What can hang from each mark
runo: lavav
monop: lavav
lavav: fefav monop pove runo savuli sosaz
savuli: lavav
sosaz: lavav
fefav: lavav savuli

Every row comes from one small tree of marks. The marks that hang from a mark follow it in brackets, in alphabetical order. Every link used is in the known rows. Which tree was each row made from?
(in the rows, 128 means zero)
Known rows
runo(lavav(monop savuli)): 118	134	132	125	123	95	127	118	127	120	108	143	142	115	127	126	120
savuli(lavav(fefav monop pove runo)): 112	123	129	130	118	107	113	141	137	151	82	138	154	123	108	121	126
fefav(lavav(monop pove runo)): 110	123	123	124	123	115	104	123	132	141	99	145	139	116	122	127	121
savuli(lavav(fefav runo sosaz)): 127	118	137	130	125	109	129	151	137	149	109	112	148	129	105	126	137
monop(lavav(fefav runo savuli sosaz)): 121	134	137	116	122	102	129	151	133	137	98	105	147	128	104	121	129
runo(lavav(fefav)): 127	119	137	135	128	104	125	133	136	126	116	121	131	118	122	131	130
savuli(lavav(fefav pove runo sosaz)): 121	124	130	129	118	101	126	151	140	162	100	127	152	129	99	116	132
savuli(lavav): 132	121	128	132	132	114	125	132	133	134	129	146	136	123	131	126	133
runo(lavav(pove sosaz)): 127	132	129	130	123	95	131	131	132	146	121	150	136	121	116	118	126
runo(lavav(pove savuli)): 117	139	123	127	118	93	124	121	136	126	117	155	142	117	126	113	122
savuli(lavav(fefav monop pove runo sosaz)): 116	126	133	127	117	95	125	149	135	169	83	132	156	127	95	119	127
lavav(monop pove runo savuli sosaz): 108	146	125	115	110	105	131	131	126	151	93	133	156	130	102	112	118
fefav(savuli(lavav(monop pove runo sosaz))): 119	142	123	126	111	84	124	141	134	166	94	141	165	121	107	116	127
monop(lavav(fefav savuli)): 123	133	134	119	127	98	127	142	133	132	106	119	136	125	116	121	125
savuli(lavav(fefav pove)): 124	123	127	132	122	97	124	143	140	157	108	141	142	126	113	116	128
sosaz(lavav(fefav pove runo)): 118	117	127	126	123	121	114	143	143	144	103	118	132	123	107	121	130
runo(lavav(fefav monop pove sosaz)): 119	130	137	129	119	79	133	138	131	162	92	135	141	122	98	120	120

Which tree is each row?
122	143	128	122	113	86	121	156	139	160	90	112	151	124	100	116	129 : monop(lavav(fefav(savuli) pove runo sosaz))
116	139	128	118	120	90	123	142	136	145	97	134	140	125	111	110	120 : monop(lavav(fefav pove savuli))
117	127	128	118	127	93	123	120	127	137	114	135	135	118	123	127	117 : fefav(lavav(monop savuli))
113	144	127	123	105	87	129	147	134	170	81	103	158	128	90	117	121 : lavav(fefav(savuli) monop pove runo sosaz)
118	142	125	125	106	92	129	151	140	163	97	99	154	130	95	115	127 : lavav(fefav(savuli) pove runo sosaz)
120	141	132	129	110	57	133	142	135	169	89	124	151	118	97	118	120 : runo(lavav(fefav(savuli) monop pove sosaz))
133	130	126	124	124	78	132	136	133	158	133	116	134	120	116	126	127 : fefav(lavav(sosaz) savuli)
137	136	128	129	122	81	138	143	134	158	128	128	148	124	116	121	133 : fefav(savuli(lavav(sosaz)))
108	134	125	114	116	89	121	128	130	156	98	137	150	122	105	116	117 : fefav(lavav(monop pove runo savuli sosaz))
129	140	133	115	128	96	137	139	126	139	119	132	137	127	116	118	126 : monop(lavav(savuli sosaz))
127	144	129	122	116	71	131	156	136	171	99	120	143	125	99	113	125 : monop(lavav(fefav(savuli) pove sosaz))
116	129	130	125	122	120	108	145	137	136	90	129	140	123	115	121	129 : monop(lavav(fefav pove runo))
113	138	134	122	113	65	138	136	132	159	89	133	150	122	95	112	116 : runo(lavav(fefav monop pove savuli sosaz))
119	138	134	124	111	94	133	147	131	157	89	88	154	128	96	128	126 : lavav(fefav(savuli) monop runo sosaz)
123	134	134	119	119	92	147	144	131	153	115	100	141	135	98	117	124 : lavav(fefav savuli sosaz)
119	128	122	127	114	99	115	147	146	150	101	107	142	119	106	118	130 : sosaz(lavav(fefav(savuli) pove runo))
107	128	127	117	116	101	118	138	138	147	83	120	146	122	99	115	120 : sosaz(lavav(fefav monop pove runo savuli))
123	146	127	114	122	88	133	140	129	152	111	148	141	127	111	108	121 : monop(lavav(pove savuli sosaz))
118	136	132	125	115	71	138	139	138	154	106	128	146	124	100	109	122 : runo(lavav(fefav pove savuli sosaz))
106	141	130	116	108	95	133	142	131	160	80	113	157	133	89	112	117 : lavav(fefav monop pove runo savuli sosaz)
111	139	127	118	109	101	134	145	137	154	97	108	153	134	93	110	123 : lavav(fefav pove runo savuli sosaz)
108	130	128	126	114	121	116	137	133	146	81	121	146	127	105	123	121 : lavav(fefav monop pove runo)
